Known rows, with every way that one mark hangs from another
k_917{k_588{k_351 k_424{k_309{k_867} k_317{k_438}}}}: [-20  -5  -7 -13 -30  11  13 -26  17  -8 -10   6  11   1 -14   5   7  13
  -3  19  31  -7  22   0  13  20  -5 -18  23 -18]
k_914{k_438}: [ -4 -14 -10  -6  17   7  13   5   6  -3  22  -4  10  17   5 -10  -4  -8
  10  -5   7   2   6 -24  -9   5   9 -12   2  -8]
k_775{k_242{k_228 k_867{k_309}}}: [  0  11   4   9  41   5  -1   7   1   5  16  -6  12   9  14   4  -6  -6
  -2 -16   2   3  -2   6 -13 -14   6   1 -19  26]
k_775{k_242}: [ 6  8 -1  1  6  3  5  5  6  5 18 -3 18 20  7 -9 10 -2  8  0  3 -7  1 -2
  1 -8  2 -8 -3  6]
k_309{k_867{k_242 k_941{k_424{k_317}}}}: [ 17   8  15  -7 -31  -4   5  -2   3  -4 -25   1 -15 -27 -16   2  -6  11
  -3 -10 -15 -20   4  -1  -9 -33  -7  12  -3 -27]
k_867{k_242{k_228 k_775} k_309 k_941{k_424{k_317}}}: [ 10  28  19   3   1 -15 -11   4 -16  -8 -29  -2 -21 -30  -2  -4  -7   1
 -12  -5 -30 -23 -17   3 -13 -21   1  33 -13  -3]
k_317{k_424{k_309 k_588{k_351}} k_438{k_775{k_242}}}: [ -3  -4 -10  -4 -32   4   1 -15 -10  22  16  -5   7  41   4  -1  26  -1
  -5  28  -8   7  -6  11  32  21  -2  -3  13  -1]
k_228{k_242}: [-3  1  2 -1  3  1  4 15  3  5  5  0 11  8  1 -4 12 -1  8  5 10 -7 -8 -6
 -7  8  6 -2 11 -6]
k_775{k_242{k_228 k_867{k_309 k_941{k_424{k_588}}}}}: [  4  13   0   7   0   2  -8   5  -1   3  -8   0  -2 -18   3   3  -3   4
  -7  -5 -20  -3 -15   3 -10 -26   0  -1 -12   7]
k_867{k_242{k_228 k_775} k_941{k_424}}: [  5  15  11  -4   4 -15  -8  10 -11 -13 -10  -4 -20 -21   4 -10  -8  -3
  -4  -9 -18 -20  -5   0 -15   9   1  14   2   3]
k_101{k_242}: [ -6   1   1  10  10  -1   7   7   3   8   5   3  14  18   7  -8   7  -3
   5  -1  10   6 -10  -1  -8  15   1  -6   3   1]
k_775{k_242{k_228 k_867}}: [  1   2  -2  -5  37   6   1   4   7   3  22  -1  11  10  11   3  -6  -8
   2 -18  10   4  12   2 -14   6  -3  -4  -6  22]
k_588{k_351 k_424{k_309{k_867} k_317{k_438{k_775}}}}: [-14 -21  -1 -10 -28   5   3 -26  -4   3   2   6  -6   9 -16  15   9   1
  -4  10  13   8  11  -5  11  19  -4  -2  17  -2]
k_309{k_867{k_242{k_228 k_775} k_941{k_424}}}: [  4   9   8  -3  -1 -16  -8   1  -8 -17 -10 -10 -21 -32  -2  -1 -21   1
  -9 -16 -17 -14   9   8 -17   2   1   9  -3   9]
k_438{k_775{k_242{k_228 k_867{k_309}}}}: [  2  -2  10   8  40   5  -3   7 -11   9  15  -3   1  13  14   7  -7 -11
   0 -15  -9  17   0   3 -11 -15   7   7 -10  31]
k_242{k_775 k_867}: [ -7 -15   2  -1  31  -1 -13  -6   2  -7  16   6  -2  -5   0   3  -1 -22
   0  -8  14   4  14  -2  -7  18   2 -16   8   8]
k_228{k_242{k_775 k_867{k_941}}}: [  4 -20  -7   3   9  -4 -18   5  -1  -5   4  -3 -19 -18  -5   9   7 -11
  -2  -2   4   3   8   6  -9  10   7   0   9  -1]
k_317{k_424{k_309{k_867} k_588}}: [-15   8  -7   6 -27  -2   0 -21   3   6  -2   3  20   4  -6  10   2   9
   3  17  11   7   1   9  14   1  -5 -18   4  -5]
k_309{k_867{k_941{k_424{k_317 k_588}}}}: [  3  -6  -2 -10 -45  -1   0 -13   7  -4 -27  11  -3 -35 -23   2  -2   9
  -3   8 -11  -7   0 -11  -2 -23 -16  -7   7 -31]
k_424{k_309{k_867{k_941}} k_317{k_438{k_775{k_242}}}}: [ 23 -24 -25  -3 -21   4  -1 -11   0   4   6 -13  -6  11 -11  13  -6  10
  -4  -3 -11  25  15   9  20 -20  -3  22 -12  10]
k_941{k_424{k_309}}: [ -3   8   2   9   3   2  -2  -6   4  -7   2  14  14   5   0  -6   4   3
  10   4   5  -8 -13  -2   3  10   1  -6   7   5]
k_867{k_941{k_424}}: [  4  -5   7  -3 -16  -1   2   0   2 -10  -7  11  -4 -10  -6 -13   6   3
   5   1  -5 -13  -9 -13  -9  -2  -2  -2  10 -12]
k_317{k_424{k_309 k_588{k_351}} k_438{k_775}}: [-14 -15  -5  -8 -33   3   4 -15 -13  15   7   2   2  32  -1  -3  20  -4
  -4  30   2  12  -9   1  25  34  -5  -7  20 -10]
k_941{k_424{k_309 k_317{k_438}} k_867{k_242{k_228}}}: [ 10  22   7 -12  20  -2   4  13   6  -5 -14  -4   6  -7  -1   1 -24   6
  -6 -17  -3 -10   1   2  14  23  -6  33 -12   0]
k_309{k_867{k_242 k_941}}: [  9  -4   1  -2 -17  -5  10  12   3  -2  -3 -16  -9  -7   0  -2  -8  10
   1  -8   0  -3  10   2  -6 -30   1  -4 -13 -14]
k_588{k_424}: [-18   7  15  -1  -7   3   5  -4   1  -2   3  13   8   7  -3  -1  15  -1
  11   7  18 -11  -3 -22 -11  10   5 -16  19 -10]
k_588{k_351 k_424{k_309 k_317{k_438{k_775}}}}: [-12 -14   3 -11 -23   7   4 -18  -7   6   1  12  -6  19 -11   6  20  -2
   0  19  12   3  -3 -13  14  26  -3   3  22  -8]
k_101{k_242{k_867}}: [ -6 -10   3   8  28   4   1   4   6   9   8   7   7  12   5   4   2 -10
   2 -12  16  15   0   3 -12  15   0 -11   3   2]
k_914{k_438{k_775{k_242{k_228 k_867}}}}: [  3 -20  -9  -7  47  10   5   5  -2   4  32  -5  -4  21  14   8 -16 -17
   6 -24  -6  23  21 -14 -13   5   8   1   2  22]
k_101{k_242{k_867{k_941}}}: [  3 -19  -6   9   9   3   0   5   5   4   0   3  -7   2   2   3   3  -2
   0 -11   9  19  -1   2 -13   4  -2  -6  -2  -5]
k_941{k_424{k_309 k_317 k_588{k_351}} k_867}: [ -5   9   0  -3 -25   0  -2  -7  13   2 -17  18  12 -22  -9  -6   5   3
   0  23   2 -12  -3   1  27  10 -19 -18   1 -20]
k_917{k_588{k_351 k_424{k_317{k_438}}}}: [-19  -4   8 -23 -26  13  18 -13  12  -5 -12  13   7   7 -12 -10  22   1
  -2  21  25 -20  11 -19   1  29  -5 -14  35 -34]

Rows
[ -6  10   4  -4  23 -14  -1   5  -6  -7   7 -15  -3 -10   8   1 -21  -7
  -5 -15   2  -6  16  10 -13   6   1  -1  -9  17] : k_309{k_867{k_242{k_228 k_775}}}
[ 10 -14 -15  -9  33  10  -2  -5  -2   9  16  -1   2  22   1  18  -9  -7
  -3 -16   1  28  11   4   9  13  -6  26  -4  27] : k_424{k_309 k_317{k_438{k_775{k_242{k_228 k_867}}}}}
[ -7  -6  -6  -1  -6   2   3 -21   2  -2  11  -7  15  21  -6   8  -4   4
  -4  -2  16   6   8   8  10  23   2   6   2   6] : k_317{k_424{k_309{k_867}} k_438}
[ 12  -7  -5   6  13   4 -11  -4  -6  -3   5   9 -13  -3   6  11  -9   3
   4 -13 -16  17   3   9  -1   0  -2  12   1  31] : k_438{k_775{k_242{k_228 k_867{k_941{k_424{k_309}}}}}}
[-17   0 -18   2 -21   1   6  -2   6   8   8   4  15  11   4 -10  16   3
   5  30  16   1 -11   4  17   8  -9 -33   0  -8] : k_424{k_309 k_588{k_351}}
[  9 -17  -3  -8   8   6   6   6  -6   9  24 -10   6  36   4  -6   7  -9
   2  -5  -5  11   4  -8   7   8   7   8   7  10] : k_317{k_438{k_775{k_242}}}
[ 18 -23  -9   3   3   9 -11  -6  -3   0  12  -1 -15  12  -3  10   0   0
  -1 -13 -14  18   4   8  11   3   6  15   5  16] : k_317{k_438{k_775{k_242{k_867{k_941{k_424{k_309}}}}}}}
[ 10  -8   6  -9 -28  -1   0 -16   7 -11 -19  12  -6 -29 -22   1  -5   7
  -2  -6  -8 -11   7  -9 -10 -17 -12   5   5 -18] : k_309{k_867{k_941{k_424{k_317}}}}
[  5   7 -12   1 -39   1  -4  -9   5  -1 -25  16   1 -19 -15  -1   7  13
   5  21 -10  -3 -19  -8  14 -17 -13  -1   3 -23] : k_867{k_941{k_424{k_309 k_317 k_588}}}
[ -1  19  17   4 -10  -1  -3   2   6   2 -29  12  14 -27 -11  -4  -3   0
  -2   9 -12 -12 -12 -12  12 -19  -6  -3  -5 -24] : k_941{k_424{k_317 k_588} k_867{k_309}}
[  4  21  19  12  18  -5   7  27   2   5  -7 -16   8  -1  13  -9  -9   1
   1  -6   0  -9  -3   3   7 -25  12   0 -24  -8] : k_941{k_867{k_242 k_309}}
[  2  17   4   9  13 -15  -5  18 -17  -4  -8 -20 -16 -10  14  -7  -9   0
  -8  -3 -14  -8 -12   6 -11 -17  10  16 -23  11] : k_867{k_242{k_228 k_775} k_309 k_941}
[ -1  26  16   6  32  -7   9  30  -1   1  -6 -16   9  -4  19  -8 -21   2
  -1 -13   1  -6  -2   2  -1 -12   7   9 -27   6] : k_941{k_867{k_242{k_228} k_309}}
[ -9   1 -15  -5 -29   3   6  -8   8  11  -4  11  13   3  -6  -5  18   3
   2  32  11  -2 -10   1  20  -1 -17 -21  -2 -19] : k_424{k_309 k_317 k_588{k_351}}
[  1 -14 -20   8 -14  -1   2  -7   8  -9   5  -6   3  -5  -3   3  -8  14
   6   2  12  14   9   8   5 -15  -2 -10 -13   8] : k_424{k_309{k_867{k_941}}}
[ 11  16   3   9 -17  -4   1  10   0  -5 -11  -1  -8  -3   3  -6   2  15
   6   2  -9 -13 -16   7   5 -16   4   6  -6  -9] : k_867{k_242 k_941{k_424{k_309}}}
[  9  -7 -10  -5  19   4  -1   6   6  -2  14  -4  -3   0   8   3  -6  -1
   0 -15   4   8  12   1 -13  -6  -5   2 -10  16] : k_775{k_242{k_228 k_867{k_941}}}
[ 3  0  1 -4 18  0  6  8 -9  7 18 -1  7 22 13 -4  0 -6  7 -5 -7 11  4 -6
 -7  5  0  6  4 25] : k_438{k_775{k_242{k_228}}}
[  7 -12   0   3  12  10  -6 -16  -6  13  22  -2   2  39   3  16   7  -9
  -1  -6   0  19   9  11  18  19   7  16   9  17] : k_317{k_424{k_309} k_438{k_775{k_242{k_867}}}}
[  3  -5 -16  -8   4   7   6  -6   7   1   5   0  15  18  -8   0   1   1
   1   4  14   7  -3  -7  14  12  -5  12  -2  -3] : k_424{k_309 k_317{k_438}}
[  2 -27 -13  -7  -2   4   4 -14  -1   1   5  -3   4  13 -13  12 -12   0
   0  -5   5  27  13  -1  14   3  -4  14   2   6] : k_424{k_309{k_867} k_317{k_438{k_775}}}
[  9   2  -5   7  22   3  -3   8   0   1   8 -10  -2  -1  11   2  -6   2
  -5 -14  -5   7  -2   6 -14 -27   4   8 -24  20] : k_775{k_242{k_228 k_867{k_309 k_941}}}
[ -5  -2   7  15  31  -3 -19   6  -6   2   5  -5  -4  -8   1  10   6 -16
  -5  -3   2  -2  -6  11  -9   1  17   1   0  11] : k_228{k_242{k_775 k_867{k_309}}}
[  9 -16  -9   0  16   8   8   6  -4   7  29  -8   3  31  11  -5   0 -10
  11  -6 -13  12  12 -17   0  -8  14  -2   4   6] : k_914{k_438{k_775{k_242}}}
[  5  20  -1   7   4 -15 -12   5 -10 -13 -10  -4 -16 -17   7  -3 -10   5
  -1  -4 -15 -11  -9  12  -3   9   3  17  -6  16] : k_867{k_242{k_228 k_775} k_941{k_424{k_309}}}
[ 10  13   9  12  -9  -4   8  23  -6   5 -10 -16  -8   2   9 -10   4   9
   0   2 -10  -9 -18   1  -5 -44  11   6 -21 -15] : k_867{k_242 k_309 k_941}
[  4 -15   8  -4   0   5  -5  -4   6 -11  -4  14 -12 -17  -8  -2   0  -4
   2 -11   1  -4   1  -9 -15  -1  -3  -6  10 -10] : k_242{k_867{k_941{k_424}}}
[ -6  26  12  10  31 -13  -3  16 -15  -1   0 -16  -3   0  16  -6  -8  -8
  -6  -6  -8 -11 -12   6 -12  -6  12  10 -17  17] : k_867{k_242{k_228 k_775} k_309}
[ 11  26  16   4 -39  -5   1  11  -6   8 -39   0 -10 -23 -10  -5   8  13
  -4  13 -29 -22 -31  -6   1 -54  -2  11 -10 -39] : k_867{k_242 k_309 k_941{k_424{k_317 k_588}}}
[ -5 -14 -10   7  30  -9 -13   1  -5  -5   3   0 -14 -11   7   6 -10 -12
  -8 -15   4  21   6  10 -20  29  -3   4  -2  21] : k_101{k_242{k_228 k_775 k_867{k_941}}}
[-28   4  15  -8 -23   9  16  -8  10  -7  -6  16  10   5   2 -14  23   3
   8  26  28 -20   9 -13  -5  21   1 -37  34 -23] : k_917{k_588{k_351 k_424}}
[  6 -11   6   3   3  -4 -22   0  -3 -10  -6   8 -22 -30 -11   7   6 -10
  -4  -6  -8 -11   0   5 -13  16   8   4  19  -2] : k_228{k_242{k_775 k_867{k_941{k_424}}}}
[ -1   6   6  -3  -6   2  -6  -3  -2  -1 -30  14  -8 -35 -13   6  -7   3
  -8  -1 -15  -1 -17 -11 -14 -22 -12   9  -5 -15] : k_242{k_228 k_867{k_309 k_941{k_424{k_317 k_588}}}}
[  2   6 -17   7   6 -16  -6   3  -5 -10   0 -20 -13 -16   7   6 -22   8
  -4  -8  -1   7  12  22   1  -5   2   6 -21  23] : k_424{k_309{k_867{k_242{k_228 k_775} k_941}}}
[ -4  22   6   4 -18  -5   2  14   8   7 -11   0   6 -11   6 -10   1   6
   1  16  -2 -18  -5  13  27   5  -5 -23  -6 -18] : k_941{k_424{k_309 k_588{k_351}} k_867{k_242}}
[-28  10   2   3 -22   8  12 -11  12  -7  -4  15  14   9   5  -9  21  11
  11  31  32 -12   5  -2   8  19   2 -36  26 -11] : k_917{k_588{k_351 k_424{k_309}}}
